What can hang from each mark
q103: q790 q885
q184: q185 q733 q790
q999: q185 q879
q185: q184 q999
q879: q706
q132: q184
q790: q184
q885: q103
q733: q885

Each row was made from one small tree. The marks that hang from a mark follow it in brackets, in the order of their numbers. Every link used is in the known rows. Write each row's tree.
Known rows
q132[q184[q185[q999] q733[q885] q790]]: |  .04 | -.45 | -.01 |  .27 |  .08 | -.25 | -.20 | -.31 |  .77 | -.24 |  .15 | -.04 |  .08 | -.05 |  .00 |  .09 |  .02 |  .06 |  .14 | -.34 | -.18 |
q184[q733[q885]]: | -.01 | -.38 | -.03 |  .26 |  .08 | -.14 | -.31 | -.25 |  .61 | -.20 | -.06 | -.05 |  .20 | -.02 | -.01 |  .15 |  .05 |  .14 | -.12 | -.36 |  .07 |
q184[q185 q733[q885[q103]] q790]: |  .08 | -.30 |  .10 |  .37 | -.06 | -.19 | -.23 | -.22 |  .74 | -.22 |  .06 | -.11 |  .12 | -.08 | -.02 |  .21 |  .17 |  .00 |  .09 | -.44 | -.25 |
q733[q885[q103]]: |  .07 | -.34 | -.08 |  .17 | -.05 | -.11 | -.31 | -.21 |  .52 | -.19 |  .05 | -.10 |  .18 | -.07 | -.01 |  .17 |  .18 | -.09 | -.02 | -.32 |  .02 |
q885[q103[q790]]: |  .05 | -.16 | -.10 |  .32 |  .03 | -.17 | -.23 | -.29 |  .49 | -.15 | -.01 |  .00 |  .05 | -.10 | -.04 |  .18 |  .12 | -.01 |  .01 | -.30 |  .03 |
q103[q790[q184[q185]] q885]: | -.22 | -.30 | -.20 |  .26 |  .13 | -.24 | -.30 | -.42 |  .44 | -.04 | -.12 |  .18 | -.07 | -.10 | -.16 |  .26 |  .11 |  .18 |  .06 | -.26 | -.11 |
q184[q185 q733[q885] q790]: |  .05 | -.33 |  .04 |  .37 |  .03 | -.19 | -.23 | -.25 |  .74 | -.20 | -.06 | -.06 |  .13 | -.03 | -.03 |  .17 |  .10 |  .15 |  .09 | -.40 | -.17 |
q184[q185 q733 q790]: |  .04 | -.24 |  .02 |  .44 |  .09 | -.21 | -.24 | -.17 |  .65 | -.22 | -.06 | -.11 |  .06 | -.04 |  .00 |  .12 | -.01 |  .18 |  .14 | -.39 | -.08 |
q790[q184[q185]]: | -.02 | -.40 | -.26 |  .27 |  .03 | -.17 | -.37 | -.17 |  .45 | -.14 | -.07 | -.09 | -.01 | -.08 | -.07 |  .14 |  .00 |  .08 |  .13 | -.26 |  .01 |
q733[q885[q103[q790[q184[q185[q999]]]]]]: |  .01 | -.40 | -.21 |  .26 | -.03 | -.23 | -.24 | -.32 |  .58 | -.14 |  .11 |  .06 |  .03 | -.10 | -.14 |  .17 |  .20 | -.08 |  .13 | -.22 | -.31 |
q733[q885[q103[q790[q184]]]]: |  .04 | -.32 | -.17 |  .27 | -.07 | -.14 | -.27 | -.35 |  .57 | -.08 |  .01 |  .17 |  .06 | -.11 | -.13 |  .30 |  .21 | -.02 | -.04 | -.24 | -.11 |
q103[q790]: |  .02 | -.20 | -.16 |  .32 |  .13 | -.18 | -.23 | -.33 |  .48 | -.12 | -.13 |  .04 |  .07 | -.05 | -.04 |  .14 |  .05 |  .15 |  .01 | -.26 |  .11 |
q879[q706]: | -.05 | -.29 | -.16 |  .11 |  .17 | -.06 | -.37 | -.15 |  .43 | -.16 | -.02 | -.12 |  .07 | -.07 |  .03 |  .13 |  .09 |  .16 |  .06 | -.28 |  .16 |
q790[q184[q733]]: | -.02 | -.36 | -.13 |  .34 |  .08 | -.15 | -.35 | -.18 |  .52 | -.18 | -.04 |  .01 |  .06 | -.03 | -.06 |  .19 | -.06 |  .18 | -.07 | -.28 |  .11 |
q132[q184[q733[q885] q790]]: |  .08 | -.36 |  .03 |  .29 |  .04 | -.17 | -.22 | -.34 |  .75 | -.18 |  .06 |  .06 |  .11 | -.06 |  .00 |  .22 |  .04 |  .13 | -.03 | -.36 |  .03 |
q999[q185[q184[q733[q885] q790]]]: | -.08 | -.39 | -.01 |  .34 |  .03 | -.25 | -.22 | -.29 |  .69 | -.17 | -.03 | -.06 |  .09 | -.03 |  .00 |  .21 |  .03 |  .13 |  .07 | -.36 | -.11 |
q103[q790[q184[q185 q733]] q885]: | -.26 | -.32 | -.10 |  .34 |  .16 | -.26 | -.29 | -.42 |  .53 | -.08 | -.12 |  .17 | -.07 | -.09 | -.16 |  .28 |  .03 |  .25 | -.05 | -.33 | -.15 |
q185[q184[q790] q999[q879[q706]]]: |  .07 | -.28 | -.12 |  .19 |  .22 | -.02 | -.14 | -.08 |  .48 | -.16 |  .20 |  .04 |  .09 | -.02 |  .08 |  .03 |  .16 |  .19 |  .18 | -.16 |  .04 |
q885[q103[q790[q184]]]: |  .04 | -.22 | -.19 |  .33 | -.01 | -.16 | -.27 | -.28 |  .49 | -.10 |  .01 |  .12 | -.01 | -.11 | -.11 |  .26 |  .11 |  .02 |  .01 | -.24 | -.02 |
q733[q885[q103[q790[q184[q185]]]]]: |  .00 | -.37 | -.20 |  .28 | -.09 | -.19 | -.26 | -.36 |  .58 | -.08 | -.01 |  .06 | -.01 | -.15 | -.15 |  .26 |  .21 | -.04 |  .06 | -.30 | -.24 |
q184[q185 q790]: |  .09 | -.23 | -.08 |  .35 |  .06 | -.20 | -.25 | -.17 |  .57 | -.18 | -.06 | -.10 |  .05 | -.04 |  .00 |  .11 |  .07 |  .10 |  .24 | -.31 | -.05 |
q999[q185[q184[q733]] q879[q706]]: | -.32 | -.42 | -.11 |  .18 |  .20 | -.12 | -.25 | -.12 |  .46 | -.15 |  .02 | -.24 |  .01 | -.13 |  .10 |  .07 |  .00 |  .26 | -.04 | -.36 |  .15 |

Write each row's tree
|  .16 | -.37 | -.01 |  .33 |  .11 | -.17 | -.17 | -.28 |  .69 | -.22 |  .12 |  .10 |  .18 |  .06 | -.02 |  .13 |  .06 |  .10 |  .09 | -.24 | -.15 |  q185[q184[q733[q885] q790] q999]
| -.02 | -.45 | -.11 |  .27 |  .03 | -.13 | -.35 | -.24 |  .60 | -.15 | -.04 |  .07 |  .13 | -.03 | -.08 |  .23 |  .04 |  .16 | -.11 | -.29 |  .02 |  q790[q184[q733[q885]]]
|  .02 | -.32 | -.02 |  .37 |  .07 | -.24 | -.23 | -.28 |  .69 | -.21 |  .04 | -.11 | -.03 | -.10 |  .01 |  .15 | -.07 |  .13 |  .12 | -.40 | -.02 |  q132[q184[q185 q733 q790]]
|  .02 | -.38 |  .05 |  .36 |  .12 | -.15 | -.10 | -.10 |  .70 | -.24 |  .09 | -.04 |  .20 | -.01 |  .04 | -.01 |  .15 |  .18 |  .08 | -.32 | -.14 |  q184[q185[q999[q879]] q733[q885] q790]
|  .04 | -.33 | -.05 |  .34 | -.01 | -.17 | -.19 | -.46 |  .64 | -.13 |  .05 |  .08 |  .07 | -.09 | -.09 |  .26 |  .11 | -.01 | -.12 | -.36 | -.13 |  q185[q184[q733[q885[q103[q790]]]]]
| -.06 | -.45 | -.16 |  .34 |  .10 | -.25 | -.23 | -.36 |  .67 | -.15 | -.01 |  .11 |  .05 | -.04 | -.14 |  .15 |  .07 |  .14 |  .03 | -.26 | -.27 |  q103[q790[q184[q185[q999] q733[q885]]]]
|  .05 | -.26 | -.09 |  .26 | -.02 | -.15 | -.22 | -.37 |  .57 | -.12 |  .00 |  .05 |  .12 | -.10 | -.07 |  .22 |  .22 | -.03 | -.04 | -.32 | -.06 |  q733[q885[q103[q790]]]
|  .00 | -.24 | -.08 |  .41 |  .02 | -.18 | -.26 | -.29 |  .58 | -.14 |  .02 |  .11 | -.01 | -.11 | -.11 |  .27 |  .04 |  .09 | -.09 | -.31 | -.06 |  q885[q103[q790[q184[q733]]]]
|  .07 | -.27 | -.08 |  .34 |  .14 | -.15 | -.13 | -.02 |  .53 | -.23 |  .08 | -.09 |  .13 | -.01 |  .06 | -.07 |  .12 |  .13 |  .22 | -.23 | -.02 |  q184[q185[q999[q879]] q790]
|  .04 | -.38 | -.21 |  .23 |  .17 | -.10 | -.16 | -.12 |  .38 | -.19 |  .13 | -.05 |  .14 |  .01 |  .06 | -.06 |  .02 |  .08 |  .04 | -.17 |  .17 |  q185[q184 q999[q879]]
| -.20 | -.34 | -.22 |  .23 |  .19 | -.27 | -.26 | -.38 |  .44 | -.10 | -.01 |  .18 | -.03 | -.04 | -.15 |  .17 |  .11 |  .14 |  .12 | -.18 | -.19 |  q103[q790[q184[q185[q999]]] q885]
| -.16 | -.25 | -.18 |  .24 |  .15 | -.19 | -.30 | -.41 |  .43 | -.04 | -.11 |  .29 |  .00 | -.05 | -.14 |  .29 |  .12 |  .21 | -.05 | -.21 |  .02 |  q103[q790[q184] q885]
| -.27 | -.41 | -.21 |  .10 |  .16 | -.10 | -.26 | -.11 |  .37 | -.12 |  .02 | -.24 |  .00 | -.13 |  .10 |  .05 |  .08 |  .18 |  .06 | -.29 |  .19 |  q999[q185[q184] q879[q706]]
| -.03 | -.35 | -.03 |  .32 |  .04 | -.26 | -.19 | -.34 |  .67 | -.22 |  .09 | -.06 |  .10 | -.08 | -.07 |  .10 |  .14 | -.03 |  .03 | -.36 | -.30 |  q184[q185[q999] q733[q885[q103[q790]]]]
| -.03 | -.39 | -.22 |  .09 |  .24 | -.02 | -.21 | -.10 |  .37 | -.16 |  .17 | -.07 |  .10 | -.04 |  .08 | -.03 |  .10 |  .14 |  .07 | -.17 |  .15 |  q185[q184 q999[q879[q706]]]
|  .03 | -.41 |  .00 |  .30 |  .02 | -.22 | -.22 | -.34 |  .77 | -.19 |  .04 | -.05 |  .04 | -.10 | -.01 |  .19 |  .02 |  .10 |  .07 | -.42 | -.10 |  q132[q184[q185 q733[q885] q790]]
| -.08 | -.42 | -.15 |  .36 |  .03 | -.22 | -.27 | -.40 |  .67 | -.09 | -.13 |  .10 |  .02 | -.09 | -.15 |  .24 |  .07 |  .18 | -.04 | -.34 | -.19 |  q103[q790[q184[q185 q733[q885]]]]
|  .08 | -.34 | -.13 |  .26 |  .10 | -.25 | -.21 | -.22 |  .60 | -.23 |  .14 | -.09 |  .00 | -.05 |  .02 |  .04 | -.01 |  .02 |  .28 | -.25 | -.06 |  q132[q184[q185[q999] q790]]
| -.03 | -.46 | -.08 |  .29 | -.09 | -.17 | -.34 | -.22 |  .63 | -.18 |  .06 | -.10 |  .05 | -.11 | -.10 |  .23 |  .10 | -.03 | -.02 | -.38 | -.19 |  q790[q184[q185 q733[q885[q103]]]]
| -.16 | -.45 | -.05 |  .24 | -.05 | -.24 | -.29 | -.27 |  .59 | -.20 |  .06 | -.23 |  .07 | -.11 |  .00 |  .20 |  .04 | -.06 | -.03 | -.41 | -.09 |  q999[q185[q184[q733[q885[q103]]]]]
|  .04 | -.38 | -.12 |  .30 |  .19 | -.18 | -.25 | -.23 |  .50 | -.25 |  .10 | -.07 |  .10 |  .03 |  .00 |  .04 | -.10 |  .09 |  .02 | -.24 |  .04 |  q185[q184[q733] q999]
|  .15 | -.28 | -.11 |  .32 |  .15 | -.10 | -.09 | -.10 |  .49 | -.19 |  .15 |  .07 |  .14 |  .03 |  .06 | -.01 |  .09 |  .12 |  .15 | -.16 |  .07 |  q185[q184[q790] q999[q879]]
| -.22 | -.26 | -.07 |  .33 |  .19 | -.21 | -.29 | -.42 |  .52 | -.08 | -.10 |  .29 |  .01 | -.05 | -.14 |  .31 |  .05 |  .28 | -.14 | -.28 | -.02 |  q103[q790[q184[q733]] q885]
|  .19 | -.33 |  .04 |  .34 |  .01 | -.16 | -.16 | -.26 |  .70 | -.24 |  .25 |  .05 |  .16 |  .01 | -.02 |  .18 |  .13 | -.05 |  .08 | -.28 | -.24 |  q185[q184[q733[q885[q103]] q790] q999]
| -.09 | -.54 | -.13 |  .28 |  .09 | -.14 | -.22 | -.10 |  .58 | -.19 |  .08 | -.04 |  .14 | -.04 | -.03 |  .02 |  .08 |  .16 | -.03 | -.26 | -.09 |  q790[q184[q185[q999[q879]] q733[q885]]]
| -.22 | -.32 | -.01 |  .28 |  .18 | -.12 | -.18 | -.10 |  .58 | -.15 |  .05 | -.13 |  .01 | -.10 |  .10 |  .12 |  .06 |  .30 |  .07 | -.35 |  .05 |  q999[q185[q184[q733 q790]] q879[q706]]
| -.07 | -.33 | -.15 |  .09 |  .25 | -.02 | -.24 | -.01 |  .39 | -.20 |  .12 | -.12 |  .15 | -.04 |  .10 | -.05 |  .14 |  .19 |  .05 | -.20 |  .18 |  q185[q999[q879[q706]]]
| -.25 | -.34 | -.20 |  .24 |  .22 | -.20 | -.17 | -.27 |  .41 | -.08 |  .02 |  .20 |  .01 | -.07 | -.09 |  .08 |  .16 |  .21 |  .04 | -.18 | -.08 |  q103[q790[q184[q185[q999[q879]]]] q885]
